Each row comes from the steps of one walk. Every step used is in the known rows, and no mark comes twice. Write the walk behind each row, first mark first.
Known rows
P, J: [-0.04 -0.02  0.09  0.14  0.03  0.03 -0.64  0.17 -0.01 -0.02 -0.06 -0.01
  0.14  0.05 -0.32  0.08  0.00 -0.11  0.00 -0.10  0.15  0.26]
D, J: [ 0.12 -0.02 -0.14  0.02  0.02  0.03  0.00  0.15 -0.08 -0.14 -0.05 -0.04
  0.13  0.06 -0.06  0.14 -0.10 -0.13  0.10  0.01  0.08  0.05]
U, X: [-0.06 -0.09  0.22 -0.06  0.16 -0.06  0.10  0.01 -0.02  0.09  0.09  0.06
  0.12  0.08 -0.33 -0.14 -0.02 -0.15  0.18 -0.26  0.14 -0.05]
P, D, J, C, R: [-0.14  0.13 -0.19  0.17  0.07  0.21 -0.65  0.19 -0.01 -0.08 -0.09  0.15
 -0.19  0.22  0.22  0.25 -0.09  0.07 -0.02  0.09  0.44  0.39]
C, J, U, X, P: [ 0.17  0.07  0.21 -0.36  0.02 -0.15  0.84 -0.35  0.15  0.12 -0.04 -0.04
  0.18  0.01 -0.05 -0.23 -0.01 -0.02  0.11 -0.13 -0.28 -0.40]
C, R: [ 0.03  0.13 -0.03  0.12  0.12  0.06 -0.09 -0.18 -0.04 -0.05 -0.05  0.06
  0.14  0.44 -0.52  0.28 -0.06 -0.22  0.29 -0.07  0.12  0.26]
X, P, D, J, U, A: [ 0.25 -0.06 -0.29 -0.11 -0.28 -0.08  0.58 -0.34  0.04  0.01 -0.13 -0.03
 -0.07 -0.12  0.38 -0.03 -0.08  0.20 -0.23  0.40 -0.41  0.05]
P, D, J: [ 0.04 -0.05 -0.02  0.06 -0.02  0.07 -0.45  0.45 -0.06 -0.12 -0.16  0.00
 -0.07 -0.12  0.16  0.16 -0.17  0.00 -0.12  0.07  0.21  0.29]
J, C, X: [-0.23  0.03  0.03  0.27  0.09  0.17  0.51 -0.04  0.03 -0.02  0.22 -0.08
 -0.14  0.07 -0.38 -0.08  0.05 -0.10  0.16 -0.15  0.40 -0.33]
D, J, U: [ 0.28  0.07 -0.25  0.05 -0.03  0.03  0.09  0.05  0.01 -0.12 -0.12 -0.02
 -0.03  0.07 -0.03  0.11 -0.03  0.00  0.04  0.10  0.01  0.10]
D, J, C, R: [-0.08  0.15 -0.32  0.15  0.10  0.16 -0.22 -0.09 -0.04 -0.11  0.03  0.11
  0.01  0.37 -0.01  0.24  0.00 -0.06  0.20  0.03  0.31  0.13]
J, P, D: [-0.05 -0.06  0.11 -0.11 -0.05  0.02  0.07  0.03 -0.03 -0.04 -0.02 -0.07
 -0.13 -0.08 -0.28  0.24 -0.10  0.01 -0.06 -0.17  0.10  0.62]
U, X, P, J, C, R: [-0.29  0.09  0.04 -0.17  0.14 -0.03 -0.75 -0.37  0.06  0.19  0.08  0.20
  0.21  0.29 -0.10 -0.22  0.15  0.01  0.08 -0.19  0.02 -0.12]
C, J, P, D: [ 0.01 -0.01  0.23 -0.21 -0.03  0.05  0.46  0.11  0.04 -0.06 -0.06 -0.14
 -0.11 -0.16 -0.04  0.42 -0.22  0.00 -0.04 -0.14  0.16  0.48]
C, X: [-0.03  0.00  0.14  0.17  0.06  0.08  0.36  0.04 -0.02 -0.02  0.07 -0.10
  0.03  0.07 -0.44  0.02 -0.06 -0.19  0.19 -0.09  0.19 -0.32]
U, A: [ 0.03 -0.14 -0.04  0.18 -0.07 -0.05  0.91 -0.39 -0.05  0.01  0.13 -0.05
  0.07  0.10 -0.31  0.13 -0.07 -0.15  0.14  0.08 -0.01  0.13]
U, X, D, J, C, R: [-0.25  0.03 -0.02  0.11  0.16  0.00 -0.53  0.02 -0.08  0.09  0.18  0.24
 -0.04  0.23  0.44  0.03  0.18  0.03  0.10  0.01  0.11 -0.07]
X, D, J, C, R: [-0.19  0.12 -0.21  0.30  0.09  0.08 -0.36 -0.03 -0.10 -0.08  0.12  0.13
 -0.07  0.26  0.23  0.24  0.15  0.00  0.09  0.14  0.07  0.16]
C, J, P: [ 0.07  0.01  0.13 -0.23 -0.01  0.00  0.89 -0.21  0.00 -0.08  0.06 -0.17
  0.09  0.00 -0.27  0.38 -0.14 -0.14  0.17 -0.21  0.05  0.22]
C, J, U: [ 0.23  0.13  0.09  0.05  0.01  0.06  0.74 -0.05  0.10 -0.06 -0.10 -0.10
  0.00  0.07 -0.25  0.18 -0.10 -0.07  0.12 -0.02  0.09  0.08]
C, J, U, X, P, D: [ 0.10  0.05  0.31 -0.33 -0.01 -0.09  0.42 -0.07  0.16  0.14 -0.15  0.00
 -0.01 -0.16  0.14 -0.21 -0.11  0.12 -0.11 -0.06 -0.16 -0.15]
C, X, P, D, J, U: [ 0.19  0.08 -0.10 -0.12 -0.15  0.02  0.04  0.06  0.06 -0.02 -0.19 -0.09
 -0.11 -0.18  0.22 -0.14 -0.08  0.14 -0.16  0.24 -0.17 -0.41]

Write each row's walk
[ 0.04  0.00  0.21 -0.23 -0.01 -0.12 -0.01 -0.14  0.11  0.16 -0.09  0.06
 -0.04 -0.06 -0.09 -0.37  0.01  0.12 -0.10 -0.11 -0.23 -0.01]  J, U, X, P, D
[-0.01 -0.08 -0.03 -0.06 -0.07 -0.04  0.22  0.06 -0.14 -0.04  0.14 -0.13
 -0.06 -0.17  0.24  0.24  0.07 -0.01  0.02  0.08 -0.19 -0.25]  C, X, D, J, P
[ 0.18  0.04 -0.13  0.20 -0.05 -0.03 -0.07  0.12 -0.06 -0.09 -0.05  0.00
 -0.10 -0.04  0.19  0.10  0.12  0.06 -0.06  0.20 -0.24  0.12]  X, D, J, U
[-0.13  0.01 -0.16  0.17  0.03  0.17  0.28  0.12 -0.01 -0.08  0.12 -0.06
 -0.12  0.00  0.08 -0.01  0.01 -0.04  0.09  0.00  0.40 -0.44]  D, J, C, X
[ 0.22  0.01 -0.10 -0.37 -0.02 -0.16  0.18 -0.27  0.05  0.08 -0.06  0.04
  0.17 -0.01  0.14 -0.31  0.03  0.05  0.04  0.00 -0.36 -0.37]  D, J, U, X, P
[ 0.01 -0.05 -0.02  0.19  0.01 -0.04 -0.17  0.22 -0.14 -0.11  0.04 -0.01
  0.06 -0.07  0.16  0.13  0.07 -0.07 -0.01  0.12 -0.16  0.09]  X, D, J
[-0.05 -0.05  0.24  0.12  0.04 -0.13 -0.87  0.23  0.03  0.20  0.01  0.13
 -0.06 -0.08  0.14 -0.15  0.24  0.11 -0.13 -0.04 -0.15  0.13]  P, J, U, X, D
[ 0.14  0.04 -0.05  0.23 -0.05  0.02  0.07  0.20 -0.05 -0.03 -0.01 -0.06
 -0.17 -0.09  0.26  0.06  0.12  0.06 -0.05  0.27 -0.14 -0.37]  C, X, D, J, U
[-0.20  0.00 -0.06  0.21  0.02  0.22 -0.19  0.43  0.01 -0.06  0.02 -0.03
 -0.32 -0.15  0.30  0.01 -0.08  0.09 -0.11  0.07  0.51 -0.20]  P, D, J, C, X
[ 0.15 -0.04 -0.21 -0.03 -0.23 -0.12  0.38 -0.59  0.08  0.10 -0.03 -0.05
  0.13  0.00 -0.12 -0.10  0.07  0.09 -0.10  0.23 -0.47  0.03]  X, P, J, U, A
[-0.22 -0.07  0.03 -0.24  0.03 -0.03 -0.23  0.05  0.04  0.08  0.06  0.09
 -0.05 -0.18  0.40 -0.36  0.00  0.15 -0.17 -0.10  0.04 -0.15]  U, X, P, D, J, C
[-0.03 -0.04  0.05  0.22  0.01  0.01 -0.04  0.29 -0.13 -0.05  0.10 -0.07
 -0.02 -0.13  0.21  0.10  0.05 -0.07  0.00  0.17 -0.07 -0.43]  C, X, D, J
[-0.27 -0.10  0.06  0.11  0.13 -0.04 -0.18  0.18 -0.06  0.06  0.25  0.12
 -0.09 -0.10  0.43 -0.17  0.20  0.06 -0.02 -0.08  0.08 -0.13]  U, X, D, J, C
[ 0.15 -0.08 -0.14  0.19 -0.17 -0.03  0.10 -0.24  0.06  0.09 -0.03  0.00
 -0.04  0.07 -0.09  0.09  0.03  0.06 -0.09  0.21 -0.05  0.29]  P, J, U, A
[-0.04  0.01  0.02 -0.08 -0.04 -0.08 -0.37 -0.18  0.01 -0.01 -0.05 -0.05
  0.32  0.00 -0.37 -0.14  0.01 -0.08 -0.04 -0.10 -0.26  0.02]  X, P, J
[ 0.12 -0.05 -0.21 -0.24 -0.05 -0.02  0.25 -0.12 -0.08 -0.13  0.04 -0.10
  0.08  0.03 -0.04  0.30 -0.06 -0.07  0.09 -0.07 -0.05  0.22]  D, J, P
[ 0.21 -0.03 -0.04 -0.15  0.04 -0.06 -0.09  0.11  0.03  0.05 -0.05  0.08
 -0.01  0.04  0.20 -0.11  0.01  0.02  0.06 -0.02  0.04 -0.12]  D, J, U, X
[ 0.06 -0.03  0.15 -0.05  0.06 -0.05 -0.72  0.15  0.09  0.17 -0.07  0.11
  0.00  0.02 -0.09 -0.17  0.10  0.05 -0.03 -0.14  0.10  0.11]  P, J, U, X
[ 0.05  0.00 -0.09 -0.16 -0.08 -0.03 -0.15  0.10 -0.04 -0.10 -0.15 -0.05
  0.12 -0.14  0.12 -0.06 -0.14  0.03 -0.16  0.08 -0.20  0.04]  X, P, D, J
[ 0.22  0.07 -0.17 -0.15 -0.13 -0.02 -0.08 -0.01  0.05 -0.08 -0.23 -0.04
 -0.05 -0.12  0.16 -0.11 -0.09  0.15 -0.18  0.18 -0.29  0.09]  X, P, D, J, U
[-0.34  0.02  0.16  0.43  0.09  0.10  0.34  0.03 -0.03  0.01  0.29 -0.05
 -0.20 -0.03 -0.14 -0.08  0.21 -0.03  0.06 -0.04  0.16 -0.29]  J, C, X, D
[-0.16  0.00 -0.12  0.18  0.01  0.16 -0.32  0.38  0.00 -0.11  0.00  0.03
 -0.22 -0.11  0.21  0.05 -0.07  0.10 -0.13  0.01  0.42  0.30]  P, D, J, C
[-0.11 -0.09  0.25 -0.27  0.04 -0.16 -0.51 -0.13  0.03  0.17  0.02  0.05
  0.33 -0.03 -0.16 -0.35  0.05 -0.06 -0.04 -0.20 -0.22 -0.19]  U, X, P, J
[-0.13 -0.09  0.32 -0.26  0.04 -0.14 -0.10 -0.06  0.03  0.12 -0.02  0.04
  0.11 -0.09 -0.15 -0.32 -0.05 -0.01 -0.07 -0.20 -0.13 -0.05]  U, X, P, D
[-0.06  0.02  0.11 -0.06 -0.04 -0.04  0.09 -0.12  0.00 -0.04 -0.07 -0.06
  0.09 -0.07 -0.31 -0.12 -0.08 -0.03 -0.09 -0.07 -0.18  0.16]  X, P, D
